What can hang from each mark
k56: k45 k294
k894: k722
k222: k516
k722: k144 k894
k516: k56
k45: k56 k310 k373
k310: k294
k530: k144 k516 k760 k894
k294: k56 k373 k530
k220: k373
k760: k530
k373: k294

Known rows, with every way that one mark hangs from another
k45{k56{k294} k310}: [  9  18   4 -14  14  -3  -1  -7  -3  -6  -5  -3  -6 -12  -5 -11  10   5
  -5   0  -4   5  -2   4  -1   6  -8   0  -3   5   7   0  -8 -19 -10  -7
   4   7  17   2  14  16  -4   0  -6]
k294{k373 k530}: [  6  -7  -3   0  -8   8  -7  11  -4   1 -10   0   3  -7   1  12  -6  -2
   2  -2   5  -6 -13  -4   3   1  -8 -15  -1   3  -5   2   0  10   2  -2
   2  -3  -4  -6   5 -16   3   3   5]
k45{k56 k310{k294{k530}} k373}: [  0  18  10 -15   3  -2  -2 -16   3  -7   1  -3 -10   3   2  -5  16   4
  -4   6  -2   6  -6   1   9   2 -11  14   4   2  14   1 -13 -15  -6  -8
   7   9  22   4   6   5   3  -9  -9]
k310{k294{k530{k516 k894}}}: [ -9 -15  -1  10   3  -1   3  -8   7  -3   9   2   5 -10   0  -4  -1  -1
   5   5  -1  -3   1   3   1  -1   3  -6   4  -1  -1   7  -3  21   7   1
  -2  -8  -4  -1 -12  -3   0   5   0]
k722{k894}: [  5   5   1  -2   4   0  -5  10   5  -1   0   3  -2   6  -3   2  -7   7
  -1  -7   9   1  -4   5  -4   2   1  -9   1  -2  -9   0  -7  -3  -4   7
 -10   1  -1  -5   2   3  -3   8   9]
k220{k373{k294{k56 k530{k144 k894}}}}: [ 2 -6  2  2  2  2  3  4 -3  4  3  6 -2  5  7 -6 -7 -3  4 -5 -1 -8  4 -6
  8  2 -3  2 -1 -6 -2 -2  1  4  1  0 -2  4 -6 -2 -2 -7 -1  3  2]
k760{k530{k144}}: [  1  11   3  11   8  -5  -1   5  -3  -1   7   0   0  -3   0  10  -3   1
   0  -6   8   0  19   2  -3  -3   9  -8  -5   3  -5   0 -10  -2   0   6
  -9  -7 -10  -1  11  -5  -9  15  11]
k45{k56{k294{k530{k760}}} k310 k373}: [  6  21   8 -12   6  -5  -1 -11  -1  -5  -4  -1 -10  10  -1 -12  16  -3
  -5   1  -5   8  -6   2   4   5  -9  19  -7   3  14   0  -5 -24   1  -8
   8  12  25   3   9   3   5 -11 -11]
k294{k56{k45} k373 k530{k516}}: [ -2 -23  -9  -4 -23  10   0   6  -1   5 -20   1   4   3   4  -1  -5  -1
  10  10  -2  -5 -25  -9   1   1 -11   1  -6   2   1   0   9   6  -2  -4
   3   1 -11  -1   0 -21   8  -3  -7]
k56{k45 k294{k373}}: [ 10   5  -7   0  -1  11 -11   2  -1   3 -23  -1  10 -22 -10   4   1   0
  -6  -4  -5   0 -24   3  -6   3 -12 -20 -12   4  -5  -3   4   5 -14  -6
   0   4   8  -4   6   4   8  -3   1]
k722{k144 k894}: [ -1   2   1  -3   8   5 -11   9   8  -1  -1   1 -10  18   0   2 -15   1
  -2 -18  10   1 -12   5  -5   3  12   3   0  -7 -14 -12  -9  -2  -6  14
 -14   1   1  -4   6   6  -1   9  10]
k373{k294{k56{k45{k310}} k530}}: [  8  -3  -2 -14  -7  10  -4   5  -5  -1  -6   2  -5  11  -9  -9   0   5
   1   1  -3  -3 -14  -6   1   6 -10   1  -7   1   4  -4  -3  -4 -17  -6
   8   0  -3  -1  18   0  -1   2  -3]
k310{k294{k530{k144 k516 k760}}}: [-14 -20  -3  13   6  -2   1  -6   6   0  10   2   5   1   4   4  -4  -9
   4   4   1  -2   5   6   2  -4  11   0  -2  -4   2   2  -3  22  13   6
  -3  -6  -3   2 -11  -7  -2   4   2]
k294{k530}: [  9  -4  -3   1   2   4  -4  11  -1  -3  -6   1   4  -8  -5   8  -6   1
   1  -7   5  -4  -2   1  -1   3  -2 -15  -2   4  -3   1  -6   4   1   0
  -1  -5  -4  -1  10  -9  -1   7   7]
k373{k294{k530{k894{k722}}}}: [  6  -4  -3  -1   4   5   1   7  -4  -1   9   8  -2   8  -5 -13  -6   3
  -2  -4   0  -4   5  -9  -1   0   2  -3  -3  -1  -1  -1  -1   2  -1  -1
   2  -6 -10  -6   1   0   0   7   3]
k222{k516{k56{k45{k373} k294{k530}}}}: [ 14  15  -9   9  -6   7  -7   3  -6  -4 -18  -6   1 -24  -7  17   3   2
  -3  -5  -8   6 -10   4  -1   0  -1 -21   4   5   2  -7   0 -21 -11  -2
   7   0   5   4  -2   3   5  -6  -1]
k220{k373{k294{k56}}}: [  7   3   0   2   4   4   2   7  -8   2   0   3   3 -11   1  16  -6   2
  -2  -7  -2  -7   6  -5  12   3  -6 -15  -3  -3  -3  -4   1   1  -7  -3
  -3   5  -4   2   0   1  -3   3   4]
k373{k294{k56 k530{k760 k894}}}: [ -1 -15   2  -3  -5   3   5   8  -2   2  15   8  -4  19   1 -14  -5  -1
  -1   3   0  -2   8  -8   1   4  -1  14  -8  -3   1   3   5   5   4   3
   9  -1  -7  -3   2  -4   0   2   1]
k220{k373{k294}}: [  7   8   0   7  10   3   0   5  -7   2   0   2   4 -16  -3  24  -5   0
  -4 -14  -1  -8  10  -1  11   3  -3 -20   2  -4  -4  -6  -2   2  -5  -4
  -6   4  -4   0  -2   2  -3   3   7]
k760{k530{k144 k894}}: [ -4   9   7  11   8  -9   3   2   3   0  13   2  -2   2   3  -7   0   1
   2  -4   9   0  24   1  -7  -2   9   4  -2   1  -6   5  -6   2   6   8
 -10  -8 -12  -6   4  -3  -8  13  10]
k310{k294{k373}}: [ -4  -3  -1   2  -1   6  -6  -1   1  -2   2   0   7 -23   1  21  -2   1
  -5   3   2  -1  -7   0   6  -2  -6 -21   0  -1  -5   2  -2  22  -6   0
   0  -1   6   0  -5   4   1   1   6]
k222{k516}: [  9   9  -8  14   5   6  -3  12   0  -7  -4  -4   4 -43  -5  37  -2   7
  -6 -13   5   0   6   6   1   1   6 -35  11   4  -3  -3  -5  -2  -9   4
   1  -5 -12   3  -3   1  -2   3   7]
k760{k530{k144 k516 k894{k722}}}: [-10   1   0  16   9 -14  12  -2   2   0  14   5   2   7   5 -12  -3   2
   6   1   4  -1  27  -4  -7  -9  18   8  -2   0  -3   5  -1   1  14   8
 -16 -12 -22  -2  -8  -7  -6  15   3]
k220{k373{k294{k56{k45{k310}} k530}}}: [ 10   2  -1  -5  -3   7  -1   3  -5   2 -13   1  -2   4  -2   3   0   2
   3  -7  -4  -8 -10  -4  10   6 -12  -5  -1  -3   2  -5  -3  -3 -10  -5
  -1   4  -2   1   6  -4   1  -1  -3]
k310{k294{k56 k373 k530{k894{k722}}}}: [ -4 -20  -4  -5 -14   8   0   0   3  -2   1   8   4   3  10 -12  -3   3
   3  15  -3  -1 -16 -14   3  -4  -9   1  -6  -1  -1  10   3  21   1   5
   5  -4   1   2  -9  -5   7   2  -2]
k56{k294}: [ 11   8  -4   4  13   3  -6   4  -4  -4  -4   0   7 -28  -8   6  -3   0
  -4  -6  -2   1  -3   3  -2   4  -3 -25 -10   5  -6   0  -2   2  -8  -3
  -1   0   8   1   7   8  -1   6   6]
k294{k56}: [  5  -4  -1  -7  -3   4   2  11  -2  -2   0   2   6 -11   2   8  -6   8
  -1   3   4   0   3  -5   1   3  -5  -9  -5   4  -4   3   0   3  -7   2
   1   2  -2   6  10   2  -3   5   4]
k222{k516{k56{k45{k310}}}}: [ 10  15  -6   2  -4   3  -3   3  -3  -4 -14 -10   0 -25  -7  24   4   8
  -4  -7  -2   3  -1   8  -2  -1   2 -21  16   4   0  -5  -3 -18 -13   1
   3  -3  -4   4   1  10  -3  -3   1]
k294{k56{k45{k310}} k373 k530{k894}}: [  2 -12   2 -16 -24   7  -1   2   5   4 -18   1  -3  19   4 -23   5   3
   7   9   1  -3 -29 -10  -4   3 -19  15  -1   2   0   8   7   6  -4   0
   6   1  -2  -5   6 -12  10  -6  -9]
k45{k56}: [  3   5   3  -6   9   0   2   5  -2  -1   1   2   2 -13   0   7  -1   7
  -8  -4   3   3  14   1   0   1   0  -4   1   5   3  -1  -6 -13  -2  -2
   1   7   3   0   8   8  -3   1   3]
k310{k294{k56 k373 k530{k516}}}: [ -8 -22  -5   1 -13   7  -1  -2   0  -2  -1   2   4  -9   7   4  -4  -1
   8  16  -3  -3 -15  -7   9  -2  -7  -7  -5  -1   0   4   3  20   0  -1
   5  -3  -2   3  -8 -11   2   2  -3]

Rows
[-23 -18   0  10   6 -19  19  -7   5   8  23   7   7  30  15 -20  -7  -7
   4   8  -1   2  34  -2  -8 -14  27  32   5  -6  -1   5  15   6  34  11
 -12  -4 -12   3 -27   3  -3   0  -3]	k530{k144 k516{k56} k760 k894{k722}}
[  7  18   6 -16  -4   1  -3  -3  -4  -5   3  -4 -12  10  -4  -2   9   3
   0   2   1   0 -10  -6   9   5 -12   8  -1   0   7  -3  -4 -12 -12 -10
   8   6   8   3  14  -1   1  -4  -6]	k45{k310 k373{k294{k56 k530}}}
[ -4  -9   2   5   5  -8  11   7   7   2  13  11  11  13   4  -4  -2   2
  -8  -4   3   2  22  -3  -8  -4  11  12  -2  -2  -4  11   7  13  20  13
  -8  -3  -7   1 -15   3   6  -1   3]	k530{k760 k894{k722}}
[-26 -18   5  10   2 -16  14 -10   9  12  15   1   4  28   9 -16  -3 -10
   4   5   1   2  26   7 -11  -8  22  33   8  -6  -1   3  14   6  27   7
  -9   1 -10  -2 -21   2  -1  -6  -3]	k530{k144 k516{k56{k45}} k760 k894}
[-19 -16  -1  16  14 -11   9  -1   7   6  16   0   7   3   6  12  -7 -10
   2  -2   6  -2  25   9  -3  -5  22   9   0  -5  -1  -2   5  14  21   7
 -11   0 -13   2 -13  -7  -5   2   3]	k530{k144 k516 k760}
[  0  18   7 -13  -2  -1  -2 -12   4  -8   4  -5  -2  -4   0   4  13   6
  -2   8   1   4 -11   0  10   2 -12   2   3   0   5   3  -7   1 -12  -5
   3   6  17   9   5   9   2  -6  -4]	k45{k310{k294{k56}} k373}
[  3   4   1 -12 -12   2  -6  -5  -4   2 -14  -6   0  10  -4   1   4   4
   1   7  -5   1 -16   2  -1  -2 -10  -2   7   1  -1  -1  -1  -6  -8  -5
   3  -1  12   2   6   8  -1  -5  -2]	k516{k56{k45{k310{k294{k373 k530}}}}}
[  2   4   2  -6  10  -7   4  -9  -2  -4  -3  -1  -7   1  -2 -17  10  -2
   1   2  -6   4  -1   4   0   5  -3  13  -6   3  10   1  -4 -16   3  -5
   5   4  12   1   6   3  -2  -3 -12]	k45{k56{k294{k530{k516 k760}}} k310}
[-10 -25  -2   0 -11   6  -3   0   3   1   5   5   3  10  12   0  -5  -7
   2  14   0  -1 -11  -5   5  -4  -3   7 -10  -3  -1   5   2  24   6   8
   5   0   5   3  -5  -9   3   0   1]	k310{k294{k56 k373 k530{k144 k760}}}
[  7   1   0 -17  -7   5  -1   4   2  -1 -13  -2   4   0  -5  -1   4  10
  -1   3   2   0 -12  -1  -3   4 -12  -2  -1   4   0   1  -2  -1 -16   0
   1   3   0   5  16   6   1  -2  -3]	k294{k56{k45{k310}}}
[  2  12   6 -13  -5   0  -3 -10   3  -8  -1  -4  -5   2   1   0  11   3
   2   8   0   2 -16  -1   9   3 -14   5   1   1   7   4  -8   1  -9  -5
   5   4  16   8   8   1   3  -5  -6]	k45{k310{k294{k56 k530}} k373}
[ -7   5   5  19   4 -12  11  -1   1  -1  12   1   1  -8  -1   2   1   3
   6  -1   4  -2  26   1  -3  -1   9  -1   1   1  -4   7  -2   0  10   2
  -9 -11 -20  -5  -6  -7  -5  11   4]	k760{k530{k516 k894}}
[-22 -20  -2  14  11 -15  17  -4  11   6  21   9   8  19  11 -16  -7  -7
   2   1   4   0  30   0  -9 -11  27  25   1  -6  -1   6  11  17  32  13
 -15  -4 -18   1 -26  -3   0   2  -2]	k530{k144 k516 k760 k894{k722}}
[ 10   9   2 -10  -4  -2  -3  -6  -4   0 -15  -3  -1   9  -8 -24   6   1
   3   4  -9   3 -14   3  -9   2  -9   4   0   4  -1   1   2 -14  -6  -6
   4  -2  16  -1   8  12   0  -3  -5]	k516{k56{k45{k310} k294{k530{k894}}}}
[  2  22  10 -19   7  -2  -2 -10  -3  -2   6  -3 -18  17   0 -14  11   0
  -4   0   0   4   1  -3   7   2  -5  22   2   0  15  -8  -9 -26  -7 -11
   7  12  14  -1  14   4  -1  -7  -8]	k45{k56 k310 k373{k294{k530{k144}}}}
[  6  20  -4   3  -6   3  -5  -5  -1  -5 -10 -10  -1 -25  -5  26   8   8
  -5  -2  -4   6  -5   7   3  -2   0 -17  15   2   3  -5  -5 -15 -14  -1
   5   0   5   7  -6  12   1  -8  -2]	k222{k516{k56{k45{k310{k294} k373}}}}
[-15 -11   8   7  11 -10   7   0  12   6  21   5   4  13   9  -9  -3  -8
  -4  -4  10   1  26   6 -10  -3  18  21   2  -4  -5   7   5  18  21  13
  -8   0  -5  -4 -10   0  -1   0   7]	k530{k144 k760 k894}
[  4   5   1 -11  -8   1  -4  -5  -3   0 -12  -6   2  10  -6  -2   5   5
   1   4  -5   2 -11   4  -2  -1  -7  -2   7   2   1  -1  -4  -8  -8  -5
   3  -3  12   4   8  12  -4  -3  -1]	k516{k56{k45{k310{k294{k530}}}}}
[ 12  20  -8   9  -4   5  -6   2  -6  -4 -14  -7   3 -30  -7  23   4   4
  -6  -5  -7   7  -6   5  -1   0   1 -23   5   4   0  -7   2 -20 -13  -2
   5   2   6   5  -4  11   4  -7   0]	k222{k516{k56{k45{k373} k294}}}
[ -4 -10  -4  10   3   0  -3  -4   1   3  -2   2   0 -10   4 -19  -5 -11
   8   5  -2  -4 -12  -1  -4  -1   1  -1  -7  -1  -3   3   8  11   8  -3
  -1  -2  -1  -8  -9 -11   4   4  -2]	k56{k294{k373 k530{k144 k516 k894}}}
[-17  -9   7   5  -3 -16  16 -10   6   7   9  -1   4  23   2 -11   6  -3
   3   4  -2   2  21   8  -8  -2  11  27  11  -4   0   7  13   2  22   1
  -4  -2  -5  -1 -20   6   0 -10  -7]	k530{k516{k56{k45{k310}}} k760 k894}
[  4  21   6 -10   6  -1  -6  -6  -1  -4   5  -6 -13   8  -5  -3   8  -2
  -1  -4   4  -1  -5   0   7   3  -5   7   3  -2   7  -6  -8  -9  -8  -8
   3   5   8  -1  12   0  -2  -3  -2]	k45{k310 k373{k294{k530{k144}}}}
[-20 -14   1  12   7 -14  10  -4   0   7  16  -2   4  13   9   6  -8 -11
   3   4   2   1  30   7  -2  -8  22  16   3  -5  -2  -3  10   2  23   6
  -8   0  -7   5 -13  -1  -9   0   2]	k530{k144 k516{k56} k760}
[ 14   9 -12  10  -5   8  -7   5  -6  -4 -18  -5   2 -28  -8  15   0   4
  -2  -6  -8   3  -9   5  -4   1   1 -26   4   5  -1  -6  -1 -18 -12   0
   7  -4   1   3  -1   5   1  -1   0]	k222{k516{k56{k45 k294{k530}}}}
[  6  -2  -3  -8  -2   9  -2   8  -5   2   1   3   1  -3  -8   2  -4   7
  -5  -1  -2  -1  -3  -6   2   4  -7  -6  -7   1  -1  -5   0  -1 -18  -4
   6   4  -5   0  11   8  -2   1   2]	k373{k294{k56{k45}}}
[ 10  24  -4   0  -5   4  -4   0  -5  -3  -8  -9  -5 -18  -8  25   7   7
  -6  -7  -4   5  -1   4   3   0   0 -15  15   1   3 -10  -2 -23 -17  -4
   6   1   0   4  -1  11  -1  -8  -2]	k222{k516{k56{k45{k310 k373{k294}}}}}
[  3   9   5  -7 -10   1  -1  -2  -5   4  -3  -1  -1  19  -4  -5   2   2
  -2   2  -5   3   0  -2  -2  -1  -4   9   5   1   1  -4   4 -15  -3  -7
   4   3   8  -3   3   6   3  -8   1]	k516{k56{k45{k373{k294{k530{k894}}}}}}
[ 13  -2  -9   1  -6  13 -12   4  -2   3 -27   1   7 -12 -10  -3   0  -4
   0  -3  -6  -1 -33   0  -5   4 -14 -17 -14   4  -2  -2   3   4 -11  -5
   4   2   8  -6   8  -6  11  -3  -1]	k56{k45 k294{k373 k530}}
[ 13  12 -10  10  -2   7  -6   4  -6  -4 -15  -6   4 -32  -8  21   0   5
  -5  -6  -7   5  -4   6  -3   0   2 -28   5   5  -2  -6   1 -16 -13   0
   5  -2   1   4  -2  12   0  -2   2]	k222{k516{k56{k45 k294}}}
[-14 -21   2   9 -15  -7   9   0  -1   7   5   2   1  20  11  -5  -4 -10
   7   8   0  -3   7  -3   0  -4   4  17   5  -4  -3   7  15   9  28   2
   2  -4  -7  -7 -20 -17   4  -6  -3]	k294{k373 k530{k516{k56} k760 k894}}
[  0 -11  -4   0  -4   6  -8   8  -1   4  -7   0  -1  -1   7   5  -9  -7
   4   0   8  -6 -11  -3   0  -3  -2  -6  -2   1  -4  -1   0  12   5   2
  -2  -1  -4  -6   4 -17   0   5   6]	k294{k373 k530{k144}}
[ -2 -14  -1   6   5  -1  -2   8   4   2   4   3   2  13   3   3  -7  -9
   1  -6   7  -2   7   4  -4  -1  10   4  -5  -1  -1   0  -2  10  15   9
  -3  -3  -4  -1   4 -13  -1   4   6]	k294{k530{k144 k760}}
[ -3   8   4  -9  -5  -2   1 -14   4  -8   2  -6  -5   0   2  -2  11   2
   5  10  -1   1 -14   0  11   2 -10   6   3   0   8   3  -6   2  -5  -7
   3   2  11   8   1  -3   3  -5  -9]	k45{k310{k294{k56 k530{k516}}} k373}
[  5  28   7 -12   7  -1  -3  -5  -2  -5   7  -6  -8  -3  -8   9  10   3
  -6  -5   3   1   0   1   8   4  -7  -1   6  -1   4  -5  -6 -10 -13 -11
   1   6   8   1   9   8  -1  -5  -1]	k45{k310 k373{k294}}
[  6  -4  -6   3   4   6 -11   4  -4   1 -10   1   1 -13   1  -7  -6  -9
   2   0  -1  -3 -18  -1  -2   1  -4 -14 -13   2  -4  -1   2   6  -2  -1
   2   0   7  -4   4  -9   2   6   3]	k56{k294{k373 k530{k144}}}
[-26 -17   7  12   7 -19  16  -9   6   9  26   1   3  24  14 -14  -5 -11
   5   7   3   2  36   6  -7  -8  24  30   8  -7  -2   5  14   7  31   8
  -9  -1  -8  -1 -23   2  -6  -2   0]	k530{k144 k516{k56} k760 k894}
[ -5 -10   3   4   7   0   1   4   1   4  18   6  -5  19   0 -12  -6  -8
  -2  -5   3  -3  14  -1  -2   0   9  12  -4  -5  -1  -1   1   9   8   4
   2  -2  -8  -8  -2  -3  -2   4   4]	k373{k294{k530{k144 k760 k894}}}
[  5  -5   2 -13  -7   7   0   2   0   1  -1   3  -7  15  -6 -24   2   5
   2   2  -2  -3 -11  -7  -2   5 -10  11  -3  -1   3   0   0  -2 -12  -3
   8  -1  -5  -5  11   1   1   0  -5]	k373{k294{k56{k45{k310}} k530{k894}}}
